Each row comes from the steps of one walk. Every step used is in the known rows, and no mark comes twice. Write the walk behind each row, first mark first.
Known rows:
mede, lurag: [  8.9  -2.7   4.4 -24.7 -14.5  26.5 -14.3  14.7  -6.1  16.6  -5.2 -12.0
   4.7  10.1  39.8 -51.1 -38.4 -40.1  25.8  20.5   0.2  -9.9  12.5 -21.9
  -1.0  -1.6]
mubu, sopi: [-19.9  -2.2  17.7  -9.4   2.6  16.4 -21.0  22.1  16.1  -3.1  -6.2   0.9
 -25.4  22.8  11.8  -3.5  16.6 -18.0  -6.1  19.5  38.8 -32.4  10.9 -42.5
  -3.7   6.0]
nefe, sopi, mubu, lurag: [-34.5  -4.6  -6.6 -10.5   1.3   9.1  19.1   6.3  -2.0  -5.0   9.9  -0.8
 -28.3 -16.7  15.0  26.2  26.1 -14.2  -6.6  -7.4  34.3  -8.6 -17.3 -19.1
 -31.8   3.7]
diraf, nefe, sopi, mubu, musaz, vuzo: [-32.9 -11.1 -13.0  27.2 -22.6 -34.1  24.5  -8.8  29.3 -38.6  10.6  -4.5
 -10.3 -28.1 -15.8  -6.8  69.5  19.0  -9.4 -76.3   3.3  33.6 -10.2 -20.7
 -37.4  -4.4]
mede, lurag, vuzo, diraf, nefe, sopi: [ 26.4  -3.0  49.1  -4.2 -19.9 -42.6 -12.1  -7.2 -13.5   7.8   5.0 -29.0
  -8.7   5.8  12.4 -28.1 -47.8   8.2  32.6  -4.3 -23.6 -40.7 -29.4  16.1
  -7.0   5.8]
lurag, vuzo, diraf, nefe, sopi: [ 39.1   1.7  45.1  13.8   4.6 -53.3 -12.0  -1.0   3.5   3.5  11.1 -17.1
 -12.9   0.0   2.8   4.5 -24.1  24.6   4.5  -8.5  -5.1 -53.3 -20.3   9.2
   0.1   7.4]
mede, lurag, vuzo, diraf: [ 21.1   9.3  34.5 -23.8 -22.0 -14.8 -38.5  -9.5 -11.8  27.2 -30.0   4.3
   1.9  14.9  21.9 -31.4 -72.2 -14.9  20.4  30.8 -18.4 -26.6  -1.5   8.6
  18.5   5.4]
sopi, mubu, lurag, mede: [-16.8  13.6 -25.1 -23.8   7.6  49.7  13.0  12.9   3.7 -15.1   4.3  28.4
 -23.9 -14.8  61.8  -1.4  10.5 -29.7  -5.4  32.5   3.7   3.5  24.0 -14.1
   4.3   3.8]
nefe, sopi, mubu: [-19.7 -12.6   3.7   4.4   7.4 -21.2  19.1  17.6   3.9  -4.1  15.7 -16.8
 -31.9 -38.6   4.1  14.3  32.0  -9.4 -18.8 -15.9  58.0 -20.0  -1.4 -42.7
  -4.3  -1.2]
vuzo, dipez, mubu: [ 13.6 -18.7 -30.2   1.9  27.5  27.1  19.2  17.3 -20.2  16.3  16.2 -19.1
  16.4 -17.6 -26.9 -10.8   0.8 -13.3   4.0  20.9  27.3  12.7  35.5  -9.9
  32.1 -11.8]
lurag, vuzo, diraf, nefe: [ 46.7   6.2  31.9   4.3   9.3 -25.9 -27.3   6.5  -2.2  11.5   8.2   5.2
  -7.0  11.2   9.1 -27.1 -44.0  13.8   8.6   3.0 -23.4 -38.7  -5.0  13.2
  10.5  -0.2]
nefe, sopi, mubu, lurag, vuzo: [-35.5  -9.0   5.6   2.0 -22.5  -2.7   4.9 -11.0  -1.3   8.1  -6.2  17.4
 -31.9 -13.0  24.7  51.0  28.8  16.6 -21.8   4.1   3.2   7.5 -16.6   0.2
 -30.8  23.8]
musaz, vuzo, diraf: [ 33.8  15.8  13.4 -11.0  -8.7 -19.6 -24.6 -15.0  18.4  -3.7 -28.0   7.3
  15.7  14.8   8.0   2.2 -26.7 -27.2  -6.2  10.4  -4.2 -41.4  12.0 -21.2
  29.8  -3.7]
sopi, mubu, musaz, vuzo: [-41.2  -3.8 -24.4  10.7 -26.8  -4.9   2.1 -12.1  32.8 -21.1 -23.0  33.1
   1.1 -21.5  -6.5  -8.6  47.8  -3.1 -19.1 -41.2  11.8  48.1  15.6 -31.7
 -11.1  -4.8]
diraf, nefe, sopi, mubu: [ -3.4 -19.3   5.6   8.1  13.8 -23.0  28.1  28.0   1.4 -15.8  41.6 -29.8
 -36.4 -34.7   0.7 -15.7  35.6   3.0  -1.0 -37.5  33.2 -17.0 -12.2 -28.6
 -23.8  -6.8]
mubu, lurag, vuzo, dipez, nipef: [-26.7  27.3  -3.7  15.7  -4.7  38.8 -23.9  -9.6  -0.2  31.8 -24.4  38.1
  45.9  38.3  12.0  25.8 -38.1  19.6 -28.0  46.6 -22.9  44.6  10.9  29.8
  -7.2   7.9]
mubu, lurag: [  2.3  12.1  -9.5 -19.2   3.5  47.7 -13.4   8.7   4.2   8.7  -1.0  14.9
   1.8  21.9  40.4  -7.6 -21.1 -31.2   8.0  25.3  -5.0 -12.9   0.6  -9.0
 -11.3   4.6]
diraf, vuzo, dipez, mubu, lurag, mede: [ 13.7   9.0 -34.3   1.3  -3.8  72.3  14.3  -0.3   1.0   1.0  -6.1  22.3
  21.4  13.7  43.8  16.1  13.4  -6.0   9.4  51.5 -44.7  32.2  17.9  32.6
  51.4   7.2]
dipez, mubu: [ 18.8  -7.0 -10.8   0.8  11.0  19.8   4.7  16.3  -2.3  -3.7   2.9  -8.0
 -18.3 -18.8   2.7 -21.4  -6.7 -30.1   6.6  17.9   7.9 -10.2  31.6 -19.2
  29.0   0.1]
lurag, vuzo, dipez: [ 10.0 -11.4  -6.2   9.7  -5.4  12.1  -7.3   7.0  -4.0  43.5  -3.2  12.4
  34.3   9.8   7.9  15.2  -4.5  27.1 -17.1  35.6  11.0  13.9  18.6   1.9
  11.3   1.7]
vuzo, dipez: [  9.8  -8.9 -16.5  -1.1  19.3  23.9   1.5  24.9  -7.4  28.1  13.5  -9.8
  34.1   3.4   2.7  -7.8  -7.6  -7.2  -8.7  19.4  37.3  -3.1  23.5 -20.9
  15.1 -15.0]
dipez, vuzo, diraf, nefe: [ 70.0  15.3  22.5  -6.6   4.2 -15.7 -29.2  11.0  -2.9  -8.6  -1.2   2.0
  -2.6  32.5  -2.8 -40.9 -52.1 -26.0   7.2   1.9 -30.3 -25.6  -1.0  -5.2
  11.7 -13.1]
dipez, vuzo, diraf: [ 54.0  24.8  22.4 -11.1  -5.7 -15.3 -39.6   3.9   0.7   3.9 -30.4  12.0
   4.7  30.7   1.5  -8.0 -55.6 -36.2 -11.0  20.0  -8.9 -29.7  11.7 -18.4
  28.8  -8.7]
dipez, mubu, lurag, vuzo, diraf, nefe: [ 29.3   5.7   8.9  -9.9   8.9   8.4 -12.7 -12.5 -23.3  -8.3   4.5  10.6
 -24.7   7.8  -7.8 -22.5 -42.9   1.2  32.5  10.5 -54.0 -11.5 -12.0  46.2
   5.6  13.5]
sopi, mubu, lurag, vuzo: [-26.5  -4.5  -7.6 -13.0 -19.1  24.8  -9.8  -3.8  -3.9  12.0  -7.7  38.7
 -26.8  -0.9  29.2  15.7   6.9   4.5 -11.9  17.0 -11.7  25.3  -2.0   3.3
 -26.7  16.6]
vuzo, diraf, nefe, sopi: [ 37.1   4.4  34.4  -0.4  29.6 -43.5   2.8  17.7   0.3  -7.8  28.4 -40.0
  -9.8  -6.2  -6.8 -17.1 -25.9  -8.8  13.8 -23.4  22.2 -71.5 -20.5  -9.1
   9.0 -13.0]
musaz, mubu, lurag: [ -9.4  -2.0 -38.0 -41.9  13.1  36.7   5.6 -12.6   1.9  20.0   5.5 -17.9
  12.0  -3.5  21.2   1.6  -2.6 -25.2  26.1   5.4   1.7 -15.7  12.4   2.9
  -0.1   4.1]

Write each row's walk:
[ 15.9   9.0  13.3 -11.5  -3.1 -24.8   1.4  -2.3 -15.8 -24.5   6.7  -3.9
 -29.4  12.0 -15.4   4.3 -14.3 -14.3  -0.3 -22.0 -19.3 -10.2 -35.4   7.5
 -34.0   1.6] | dipez, vuzo, diraf, nefe, sopi, mubu, lurag
[  8.7  -4.9  34.0   6.9   9.9 -64.1   4.2   3.5  -5.8  -4.7  18.5 -12.2
 -38.7 -28.0 -14.8   3.3   2.9  26.3  -6.7 -31.2  15.2 -30.2 -23.6   3.3
  -6.6  -0.9] | lurag, vuzo, diraf, nefe, sopi, mubu
[ 31.9   2.4  26.0   2.6   4.8 -53.9   0.3   9.0 -11.5 -23.7  10.4 -17.1
 -32.4 -10.2 -27.0  -8.4  -8.7 -10.5  -9.8 -33.2   6.4 -20.5 -21.0 -15.1
  -5.4 -10.1] | dipez, vuzo, diraf, nefe, sopi, mubu
[-21.7   2.2  13.2   7.5  27.8 -58.1  17.4  13.7   7.6 -27.9  23.1 -26.3
 -23.7 -37.6 -36.9 -32.6  13.6   4.6   6.3 -85.9  48.3 -10.6 -27.4  -8.8
 -16.4 -23.0] | vuzo, diraf, nefe, sopi, mubu, musaz
[  4.9  17.2   8.8 -18.5  27.7  -6.7  26.1  12.2  -5.0 -33.1  25.8  -8.9
 -34.0 -21.7  25.4  -3.0  -3.8 -10.7   7.9  -8.6   5.9 -42.5 -14.0   9.0
   0.8  -6.1] | vuzo, diraf, nefe, sopi, mubu, lurag, mede
[-11.2  22.1   7.0  28.6   1.8   4.0 -21.2   0.6   9.3  34.9 -21.4  23.6
  43.3  17.6  -2.0  13.3 -29.9  24.1 -38.2  40.6  -2.6  35.3  26.2  10.9
  16.2  -2.3] | lurag, vuzo, dipez, nipef
[  0.3  -9.2 -45.1  -5.2 -12.9  52.7  14.8 -21.6 -13.5   0.3 -12.4  10.9
  34.2  13.7 -16.1  28.6  19.0 -12.7   6.4  29.6 -31.5  38.9  20.3  11.8
   5.6   6.3] | musaz, vuzo, dipez, mubu, lurag
[  9.8   8.6  17.3  18.8 -12.3 -52.9  -1.1 -16.8  31.1 -32.2  -8.8 -13.1
  17.2  -1.0 -18.9  -7.3  10.7  10.1   7.2 -59.9  -6.5 -19.4 -20.9  -1.7
  -4.5  -7.7] | mubu, musaz, vuzo, diraf, nefe, sopi
[ 16.2 -17.5 -33.6   7.3  -7.2  20.5  18.1 -10.5  -7.9   0.8  -8.8  -5.9
  30.0  -7.0 -25.0  15.8  24.7  -7.9  -4.1  20.9  -6.3  25.7  38.0  -9.1
  29.3  -1.3] | musaz, vuzo, dipez, mubu
[ 25.5  -6.8  16.6  14.6   6.6 -12.7  15.5  19.9   8.6  -6.5  34.8 -34.2
 -12.0  -8.4  19.0 -15.5   9.8  -2.6  10.9 -15.8  11.5 -37.3  -9.3 -20.5
 -14.9  -2.8] | diraf, nefe, sopi
[ -8.4  -3.0   6.0 -11.4  -5.9 -28.9  14.0 -19.1  -0.2 -34.3   9.3  -7.0
 -17.4  -7.4  -9.2  14.2  15.2  -4.1  10.9 -35.9 -13.6 -21.8 -35.6   6.4
 -31.4   2.1] | musaz, vuzo, diraf, nefe, sopi, mubu, lurag
[ -7.0   3.9 -10.8  -6.7   8.1  22.4  35.1  17.2   0.4 -31.6  35.1  -5.4
 -33.9 -24.2  46.5   0.1  32.1  -8.1   3.6  -0.2  -2.6  -9.4  -3.1  -3.4
 -22.7   6.1] | diraf, nefe, sopi, mubu, lurag, mede
[-31.0 -15.0 -11.7 -32.4  16.9   4.8  -3.4   1.8  16.3   7.3   1.2 -32.5
 -16.0  -3.7  -5.7   3.3  33.7 -10.9   8.8   1.5  44.5 -31.9  20.2 -32.3
   9.5   4.3] | musaz, mubu, sopi
[-24.2   7.8  25.7 -13.1  -5.5 -29.1  -6.6 -14.1  -3.4   4.3 -15.1  15.7
 -28.9 -12.1   2.0  47.5  -7.9   9.7 -12.6   0.3  13.6 -22.8 -29.6  12.7
 -11.4  12.9] | nefe, sopi, mubu, lurag, vuzo, diraf
[-25.5 -24.9 -24.2   5.9  -7.3  22.2   5.6  -8.8  -2.2 -13.0 -18.3  -3.9
   6.9  12.9 -41.9  26.2  53.6   2.5 -12.5  25.1  12.9  20.5  31.6 -22.5
  13.4  11.0] | musaz, vuzo, dipez, mubu, sopi
[-77.9  15.7 -16.8  45.9  -9.6 -31.2  20.2 -20.2  34.2 -16.9 -28.4  12.6
  42.3 -21.4 -46.6  35.3  50.2  24.2 -50.9 -41.9  31.8  73.2   9.7 -14.9
 -13.0 -18.0] | nefe, sopi, mubu, musaz, vuzo, dipez, nipef
[-32.7 -19.5 -27.5   7.5 -24.3  22.3   2.3 -12.4 -20.6  25.2 -23.3   3.2
  28.5 -10.8 -25.2 -34.8 -10.3  14.8  20.8   1.9 -14.8  76.6  21.1  25.8
   6.7   2.2] | mede, lurag, vuzo, dipez, mubu, musaz
[-17.6 -15.1  -3.8  11.3   0.5  28.4  -2.3  11.5   4.1   1.8  -4.7  -0.5
  -2.1  20.6 -20.8  12.3  47.7  10.4  -3.1  13.7  11.1  18.8   7.2  -1.3
  33.0   4.9] | diraf, vuzo, dipez, mubu, sopi
[  2.4  -1.6 -29.7   0.7  -1.5  58.7   3.4   0.5  -7.9  14.5  -0.3  12.0
  23.2  23.1   5.9  12.1   9.4  -6.1  15.9  22.7 -32.7  39.7  -8.4  33.7
  26.1   3.5] | diraf, vuzo, dipez, mubu, lurag
[-11.8   4.4  -5.0   3.2  -0.6 -38.3  -0.2 -10.6  18.2 -37.4  -2.1  11.7
  -0.2 -16.9 -35.4 -43.7  16.2   1.8   5.5 -68.1  -2.1  20.4  -8.5  -5.0
  -9.8 -19.8] | sopi, mubu, musaz, vuzo, diraf, nefe
[  2.1   9.7  16.2  15.7  -2.9 -59.5   2.8   3.0   6.2 -32.0  -4.5  -5.1
 -21.2 -13.2 -43.1 -21.8   6.0   1.5  -7.9 -72.4  13.5  14.9 -24.3  -9.5
 -15.6 -17.6] | dipez, vuzo, diraf, nefe, sopi, mubu, musaz
[-20.7  15.9  10.0  12.4 -21.5  15.0 -25.4  -5.9  -8.6  41.2 -27.9  12.7
  48.3  24.2   7.4 -22.5 -53.5  12.2  -9.8  46.3 -24.3  45.8  19.8  18.6
   6.1   1.8] | mede, lurag, vuzo, dipez, nipef
[-18.3  -8.7 -39.2  14.6  22.7  24.9  17.9  12.0  -7.2   7.5  -0.3  -5.8
  30.1 -19.6 -42.1 -25.4  16.4  -3.0   5.8 -17.6  34.4  50.0  29.6  -1.3
  20.6 -14.5] | vuzo, dipez, mubu, musaz
[ 62.9  12.2  36.5   7.1  -3.5 -45.3 -16.1   3.8  -1.3 -10.5   1.4 -20.9
  -5.7  21.2  -9.8  -7.0 -31.8 -13.4   0.0 -10.8 -15.2 -45.9 -16.3  -5.8
   5.0  -3.3] | dipez, vuzo, diraf, nefe, sopi
[-39.8 -26.0 -28.7  28.0 -11.7 -27.3  39.9  -7.9  14.2 -17.7  19.3 -15.6
  28.1 -27.1 -44.1   3.8  79.3  40.3 -11.2 -70.4  23.2  54.9 -11.7 -10.3
 -39.1 -13.4] | diraf, nefe, sopi, mubu, musaz, vuzo, dipez
[-17.2  -4.2 -33.7  17.8 -20.3  12.2  -0.5 -12.2  24.8   9.4 -19.4  16.4
  66.1  11.6 -15.5   7.1  26.7  10.9 -11.6 -17.5  10.3  48.8  19.1 -16.4
   0.3 -13.3] | mubu, musaz, vuzo, dipez
[ 12.7  23.7 -13.6 -18.7  -3.0  60.5  -4.6  11.5  12.6  -2.1  -6.0  25.3
   3.6  13.8  75.6  -0.9 -16.3 -33.9   5.0  56.0 -18.3 -17.3  28.2  -9.4
  16.7   6.2] | mubu, lurag, mede
[ -6.8  -6.3 -17.2  -1.9 -10.3  42.5 -10.5  -4.6 -12.0  41.8  -6.3  26.3
  35.2  33.7  19.7  30.3 -10.6  20.9  -6.0  42.4 -12.6  25.0   2.8  23.2
 -12.7  13.2] | mubu, lurag, vuzo, dipez
[ 14.1  -5.5  15.5   4.2  -0.8 -59.3  14.3 -11.1   6.8 -31.4  15.3 -20.9
 -20.6 -24.6 -24.3   5.2  22.5   0.7  -3.2 -44.1   5.9 -32.4 -20.0 -16.2
  -7.1 -10.0] | musaz, vuzo, diraf, nefe, sopi, mubu
[ 17.8 -10.4 -18.0  12.9   4.4  26.3   8.1   9.1  -1.0  15.5   3.8  -4.5
  19.8   2.8  -4.5  -0.7  17.0   2.9   2.0  13.1  -7.8  28.8   9.7   9.3
  48.6  -8.0] | diraf, vuzo, dipez, mubu
[  0.3   0.8  14.1 -16.6   6.4  -5.7 -15.0  -2.4 -15.5  -1.4  14.7  25.5
 -29.1   5.7   0.7 -19.7 -20.1  10.7  11.8 -10.1 -24.0  -4.1 -24.5  31.9
 -24.4   1.9] | sopi, mubu, lurag, vuzo, diraf, nefe
[-25.7 -26.7  -4.4  10.3   1.1  17.0  -6.0   2.0 -13.6  16.1 -13.4   2.8
 -11.7  11.2 -32.7  23.6  35.7  29.2 -16.5  35.1  19.7  23.8  28.3  -2.6
  13.5  18.3] | lurag, vuzo, dipez, mubu, sopi
[ 13.5  20.1  20.6 -18.4  -5.7   4.8 -37.8 -10.1  -0.4  16.9 -28.1  30.3
   2.8  30.9  24.4  13.9 -56.6  -4.9   4.1  32.5 -23.9 -29.6  -9.7  20.1
   6.7  12.1] | mubu, lurag, vuzo, diraf
[  8.7  -4.7   8.3 -22.7  10.1 -30.6   7.0 -32.9  -4.5  13.9  13.3 -35.3
  -3.2 -10.7  -3.8  25.4 -13.6  28.1  32.0 -20.3 -24.3 -43.5 -31.0  43.2
  -5.0  14.0] | musaz, mubu, lurag, vuzo, diraf, nefe, sopi
[ 22.6   4.7  20.4   1.1   6.3 -18.0   5.3 -16.8 -19.4  -9.3   6.0 -11.3
 -33.4  -3.8 -12.3  10.2 -20.1  12.9  23.2  -0.9 -38.3 -26.0 -25.3  40.8
  -0.1  18.5] | dipez, mubu, lurag, vuzo, diraf, nefe, sopi
[ -8.8  23.9  -2.5  17.0  26.0  15.0 -11.2  15.6   7.4  20.9  -4.8   2.3
  47.7  12.8  -7.7  -9.3 -33.4  -7.2 -24.8  28.1  25.7  16.4  29.9 -10.8
  16.5 -19.4] | vuzo, dipez, nipef
[-20.0 -16.6   4.1   7.7 -14.0  -0.4  13.2  -2.5  -5.5  -6.1  21.2   7.5
 -37.0 -10.6  19.1  16.8  30.6  28.7  -1.0 -14.7 -13.9   9.6 -32.1  15.9
 -51.4  21.0] | diraf, nefe, sopi, mubu, lurag, vuzo
[  7.4  -0.4 -41.9 -12.7  18.3  72.6  29.3  11.1 -18.6   1.4   2.9   7.1
  16.8  -6.7  21.6   4.3  -2.4 -19.3   9.2  60.8 -10.3  18.2  44.0  13.7
  34.9   0.3] | vuzo, dipez, mubu, lurag, mede
[ 19.9   8.1  35.8   0.3  -3.4 -21.6 -13.9 -14.8  -2.5   1.4   5.3  -1.9
  -8.8  21.4  17.3  13.3 -28.0  19.0  15.4  -1.3 -29.2 -42.3 -38.6  31.4
 -20.0  14.7] | mubu, lurag, vuzo, diraf, nefe, sopi
[-38.4 -16.5 -26.0  -7.9  -6.7  31.5   4.7  -5.2 -18.3  30.1   3.0  31.0
   9.5   3.8   3.0  27.8  14.8  24.1 -17.2  21.3   6.2  47.7  -3.2  16.9
 -24.2   7.0] | sopi, mubu, lurag, vuzo, dipez
